Each row was made from one path, in order. Every step used is in the known rows, and no mark comes twice. Write each row's path.
In the rows, 100 means zero.
Known rows
menoz -> fibipo -> kotu: [84, 119, 114, 106, 105, 77, 86, 102, 137, 95, 128, 152, 88, 54, 80, 119, 127, 102, 115, 109, 92, 107, 97, 90, 96, 113, 98, 94, 70, 74, 121]
donim -> fibipo: [83, 116, 109, 85, 109, 85, 92, 121, 134, 94, 146, 132, 99, 58, 78, 107, 87, 100, 83, 114, 103, 80, 90, 97, 110, 121, 120, 108, 125, 96, 107]
zisenis -> fibipo -> kotu: [103, 131, 109, 87, 116, 64, 109, 109, 130, 99, 152, 157, 95, 89, 88, 130, 100, 109, 104, 101, 72, 103, 89, 83, 86, 113, 106, 107, 98, 100, 108]
dufe -> kamul: [86, 114, 107, 88, 114, 75, 109, 103, 126, 108, 145, 117, 76, 58, 109, 86, 97, 120, 100, 101, 90, 88, 112, 110, 122, 107, 117, 95, 112, 79, 119]
leda -> fovez -> rodig -> kotu -> fibipo: [79, 128, 130, 95, 103, 109, 110, 101, 125, 97, 144, 104, 54, 108, 52, 115, 87, 81, 125, 123, 106, 114, 124, 115, 72, 123, 107, 120, 63, 87, 101]
kebod -> fibipo -> fovez -> leda: [102, 80, 109, 63, 110, 83, 115, 60, 145, 112, 101, 141, 121, 93, 67, 129, 134, 132, 104, 86, 112, 115, 99, 100, 91, 82, 97, 82, 93, 74, 115]
kotu -> rodig -> fovez -> leda -> donim -> fibipo -> dufe: [89, 109, 125, 46, 74, 93, 94, 72, 107, 110, 94, 55, 95, 120, 57, 115, 91, 98, 104, 113, 89, 104, 85, 92, 79, 87, 97, 90, 83, 103, 113]
donim -> leda -> fovez -> fibipo -> kotu: [93, 134, 83, 75, 111, 98, 86, 122, 120, 92, 114, 118, 102, 90, 25, 115, 124, 75, 112, 117, 94, 113, 105, 94, 90, 125, 111, 89, 72, 74, 109]
rodig -> fovez: [92, 134, 114, 84, 111, 75, 116, 112, 118, 105, 161, 126, 68, 69, 73, 121, 87, 111, 107, 102, 98, 101, 128, 103, 92, 102, 98, 92, 117, 83, 114]
kebod -> fibipo: [96, 93, 119, 83, 109, 83, 105, 91, 135, 116, 131, 145, 95, 52, 86, 115, 110, 120, 87, 110, 101, 102, 102, 107, 113, 107, 93, 96, 113, 88, 125]
menoz -> fibipo -> dufe -> kamul: [69, 103, 121, 90, 107, 65, 95, 106, 128, 114, 114, 98, 71, 38, 94, 86, 123, 130, 91, 99, 88, 111, 100, 98, 146, 94, 115, 109, 85, 91, 133]
kebod -> fibipo -> kotu -> rodig -> fovez: [100, 114, 127, 72, 91, 103, 96, 78, 127, 114, 112, 137, 84, 69, 71, 113, 121, 110, 111, 110, 98, 116, 91, 109, 68, 101, 65, 98, 87, 77, 129]
fovez -> rodig: [79, 119, 116, 97, 110, 82, 95, 72, 138, 107, 134, 138, 95, 84, 100, 129, 89, 108, 115, 107, 100, 84, 102, 112, 75, 121, 101, 88, 89, 71, 107]
fovez -> leda -> donim -> fibipo: [97, 105, 106, 72, 92, 87, 91, 87, 121, 97, 118, 95, 110, 105, 73, 124, 89, 90, 101, 120, 84, 89, 95, 95, 101, 110, 128, 81, 95, 94, 103]
donim -> leda -> fovez -> fibipo -> dufe: [83, 121, 90, 60, 111, 85, 98, 123, 114, 107, 109, 87, 100, 87, 25, 106, 116, 92, 94, 110, 99, 115, 106, 90, 117, 112, 109, 98, 83, 94, 114]
rodig -> kotu: [102, 118, 117, 99, 104, 86, 142, 104, 121, 90, 166, 117, 60, 77, 88, 116, 95, 102, 117, 99, 94, 92, 140, 95, 114, 109, 113, 110, 116, 83, 113]
leda -> donim -> fibipo: [89, 108, 100, 78, 98, 88, 88, 125, 111, 95, 128, 117, 100, 90, 83, 113, 72, 83, 95, 132, 86, 81, 108, 90, 107, 129, 117, 107, 117, 97, 100]
leda -> donim: [98, 108, 102, 81, 96, 77, 108, 103, 105, 103, 134, 125, 92, 98, 107, 121, 76, 95, 114, 121, 81, 83, 125, 91, 93, 120, 95, 90, 101, 84, 105]
nifi -> zisenis -> fibipo -> dufe: [91, 132, 128, 73, 109, 45, 101, 85, 118, 97, 118, 126, 102, 75, 108, 118, 112, 135, 78, 97, 75, 93, 87, 81, 85, 78, 91, 101, 116, 123, 110]
nifi -> zisenis -> fibipo: [90, 142, 126, 88, 118, 56, 93, 91, 123, 78, 138, 134, 85, 81, 106, 124, 101, 124, 80, 115, 74, 95, 86, 97, 84, 92, 91, 85, 112, 108, 112]
kotu -> fibipo -> zisenis -> nifi: [76, 122, 120, 74, 98, 62, 119, 104, 115, 123, 127, 156, 66, 118, 96, 92, 79, 110, 84, 111, 100, 109, 58, 89, 97, 92, 122, 115, 102, 117, 97]
fibipo -> zisenis: [93, 126, 109, 81, 90, 57, 101, 89, 122, 102, 110, 151, 95, 72, 114, 113, 94, 113, 106, 94, 107, 93, 111, 93, 81, 103, 104, 95, 126, 91, 108]
rodig -> kotu -> fibipo: [91, 102, 131, 94, 107, 94, 138, 98, 118, 91, 164, 112, 50, 90, 88, 104, 90, 105, 119, 112, 100, 97, 116, 99, 106, 107, 122, 126, 89, 96, 101]
fovez -> rodig -> kotu -> fibipo -> dufe: [82, 96, 145, 90, 95, 92, 130, 69, 121, 111, 125, 104, 73, 100, 90, 113, 97, 114, 123, 99, 102, 96, 114, 96, 83, 100, 124, 137, 75, 96, 92]
nifi -> zisenis -> fibipo -> fovez -> leda: [99, 132, 114, 74, 125, 57, 100, 56, 134, 75, 111, 130, 116, 123, 84, 134, 124, 134, 94, 90, 86, 105, 83, 90, 63, 65, 95, 72, 93, 98, 102]
rodig -> fovez -> fibipo -> kotu: [91, 138, 114, 83, 95, 88, 100, 97, 118, 106, 122, 131, 83, 89, 57, 141, 111, 100, 108, 102, 87, 115, 108, 105, 99, 110, 106, 90, 74, 83, 120]
menoz -> fibipo: [73, 114, 118, 103, 115, 78, 90, 105, 137, 92, 145, 128, 70, 57, 82, 115, 110, 107, 100, 117, 97, 106, 95, 102, 121, 111, 96, 89, 80, 81, 128]
kebod -> fibipo -> fovez -> rodig: [87, 90, 113, 79, 114, 95, 97, 72, 145, 111, 98, 162, 123, 91, 79, 129, 114, 123, 102, 102, 115, 106, 106, 106, 73, 110, 87, 104, 91, 65, 108]
kotu -> rodig -> fovez -> leda -> donim: [95, 122, 118, 63, 85, 97, 104, 52, 105, 98, 123, 66, 72, 129, 80, 124, 86, 95, 129, 120, 84, 107, 101, 108, 67, 93, 76, 58, 67, 76, 121]
fibipo -> dufe: [92, 105, 111, 72, 101, 62, 123, 92, 122, 123, 127, 133, 104, 62, 100, 111, 101, 124, 104, 84, 99, 84, 113, 83, 98, 99, 98, 107, 114, 97, 108]
nifi -> zisenis -> fibipo -> kebod: [100, 155, 122, 87, 113, 46, 85, 89, 110, 84, 128, 138, 110, 94, 122, 121, 94, 121, 73, 110, 78, 101, 86, 84, 61, 91, 103, 91, 109, 106, 109]

Write each row's path
[91, 106, 99, 69, 113, 83, 102, 88, 145, 92, 117, 129, 124, 103, 57, 118, 114, 112, 98, 90, 113, 92, 89, 90, 87, 98, 124, 95, 106, 83, 98] => donim -> fibipo -> fovez -> leda
[74, 126, 139, 98, 88, 84, 134, 81, 119, 112, 127, 132, 47, 140, 87, 108, 76, 104, 100, 110, 97, 119, 84, 97, 90, 99, 143, 130, 86, 107, 94] => fovez -> rodig -> kotu -> fibipo -> zisenis -> nifi
[85, 122, 111, 77, 87, 106, 85, 55, 125, 100, 104, 123, 92, 102, 91, 117, 117, 97, 112, 113, 92, 95, 56, 110, 84, 123, 76, 86, 42, 77, 129] => fovez -> fibipo -> kotu -> rodig
[73, 147, 130, 88, 84, 86, 120, 111, 115, 111, 123, 126, 41, 144, 50, 105, 75, 82, 100, 118, 101, 139, 101, 101, 80, 107, 127, 126, 76, 111, 98] => leda -> fovez -> rodig -> kotu -> fibipo -> zisenis -> nifi
[84, 129, 115, 88, 102, 91, 98, 106, 116, 83, 109, 95, 65, 115, 42, 98, 97, 78, 132, 122, 114, 122, 129, 97, 56, 109, 139, 124, 91, 84, 83] => donim -> leda -> fovez -> rodig -> kotu -> fibipo -> zisenis
[92, 110, 133, 89, 87, 75, 125, 89, 113, 92, 124, 126, 59, 93, 103, 102, 92, 105, 121, 105, 108, 105, 120, 95, 89, 96, 129, 129, 105, 104, 96] => rodig -> kotu -> fibipo -> zisenis
[79, 137, 132, 89, 82, 91, 97, 94, 117, 95, 105, 117, 60, 113, 66, 113, 88, 87, 125, 113, 114, 123, 129, 111, 56, 114, 112, 123, 75, 96, 98] => leda -> fovez -> rodig -> kotu -> fibipo -> zisenis
[103, 142, 128, 69, 105, 80, 103, 62, 129, 95, 140, 105, 76, 122, 59, 135, 109, 111, 119, 100, 75, 126, 63, 100, 58, 84, 89, 75, 62, 92, 125] => zisenis -> fibipo -> kotu -> rodig -> fovez -> leda
[97, 138, 117, 77, 95, 93, 102, 81, 119, 102, 134, 129, 77, 85, 82, 113, 104, 101, 128, 104, 95, 100, 100, 101, 52, 105, 72, 94, 86, 73, 116] => fibipo -> kotu -> rodig -> fovez
[90, 92, 109, 60, 85, 74, 97, 88, 115, 121, 85, 64, 110, 91, 86, 97, 99, 116, 92, 102, 77, 91, 100, 92, 127, 91, 145, 99, 103, 107, 105] => fovez -> leda -> donim -> fibipo -> dufe -> kamul
[93, 136, 110, 77, 127, 59, 101, 98, 125, 72, 123, 152, 106, 106, 98, 122, 109, 129, 87, 103, 84, 94, 97, 81, 67, 87, 86, 97, 112, 100, 100] => nifi -> zisenis -> fibipo -> fovez
[83, 148, 121, 71, 91, 98, 86, 74, 103, 101, 120, 92, 82, 115, 82, 119, 88, 101, 93, 115, 97, 122, 75, 111, 84, 110, 85, 88, 56, 80, 136] => kotu -> rodig -> fovez -> fibipo -> kebod
[82, 107, 96, 77, 104, 102, 80, 104, 122, 90, 99, 135, 128, 128, 77, 127, 79, 87, 105, 125, 97, 81, 111, 84, 69, 133, 112, 115, 95, 75, 84] => leda -> donim -> fibipo -> fovez -> rodig
[102, 132, 120, 73, 88, 88, 104, 42, 128, 105, 120, 107, 84, 104, 71, 126, 118, 107, 134, 91, 95, 109, 88, 106, 47, 86, 83, 68, 67, 71, 120] => fibipo -> kotu -> rodig -> fovez -> leda
[105, 97, 91, 62, 98, 78, 118, 68, 115, 100, 106, 119, 118, 138, 87, 132, 101, 103, 130, 97, 89, 96, 125, 82, 69, 96, 99, 76, 82, 71, 97] => fibipo -> fovez -> leda -> donim
[93, 130, 83, 78, 127, 83, 100, 139, 122, 95, 153, 110, 84, 71, 40, 97, 98, 85, 109, 116, 104, 100, 126, 90, 87, 116, 109, 91, 116, 77, 102] => donim -> leda -> fovez
[94, 128, 106, 81, 104, 74, 84, 120, 123, 98, 134, 136, 120, 70, 94, 104, 82, 101, 77, 106, 104, 89, 93, 84, 87, 123, 131, 116, 123, 92, 102] => donim -> fibipo -> kebod
[105, 114, 102, 68, 85, 75, 82, 86, 108, 103, 105, 99, 133, 120, 91, 122, 80, 90, 94, 113, 88, 94, 97, 82, 79, 110, 137, 87, 93, 91, 98] => fovez -> leda -> donim -> fibipo -> kebod
[75, 94, 140, 91, 99, 93, 127, 72, 120, 115, 118, 81, 61, 91, 100, 90, 99, 126, 117, 97, 94, 100, 116, 107, 109, 94, 143, 142, 75, 94, 99] => fovez -> rodig -> kotu -> fibipo -> dufe -> kamul
[90, 138, 116, 75, 93, 101, 83, 104, 125, 93, 127, 124, 86, 75, 60, 106, 99, 91, 105, 115, 100, 95, 79, 100, 65, 114, 93, 110, 101, 86, 111] => donim -> fibipo -> kotu -> rodig -> fovez
[97, 112, 109, 66, 73, 67, 78, 80, 117, 97, 76, 108, 116, 109, 86, 124, 89, 92, 103, 111, 93, 97, 97, 91, 86, 98, 134, 84, 112, 104, 100] => fovez -> leda -> donim -> fibipo -> zisenis
[84, 115, 102, 86, 116, 86, 105, 77, 137, 102, 119, 156, 113, 110, 92, 129, 97, 113, 120, 96, 110, 89, 112, 96, 57, 115, 96, 101, 88, 61, 94] => fibipo -> fovez -> rodig
[91, 123, 126, 110, 102, 94, 125, 77, 131, 94, 153, 116, 66, 91, 91, 130, 90, 102, 123, 103, 96, 92, 134, 110, 90, 118, 116, 104, 94, 72, 107] => fovez -> rodig -> kotu
[85, 135, 120, 76, 102, 95, 103, 87, 119, 101, 151, 109, 60, 86, 82, 107, 85, 106, 113, 112, 101, 101, 96, 110, 75, 105, 69, 88, 96, 79, 124] => kotu -> rodig -> fovez
[98, 93, 123, 94, 108, 107, 125, 77, 140, 98, 115, 138, 93, 101, 68, 130, 118, 115, 114, 98, 110, 114, 135, 103, 92, 108, 102, 121, 96, 66, 109] => kebod -> fibipo -> fovez -> rodig -> kotu
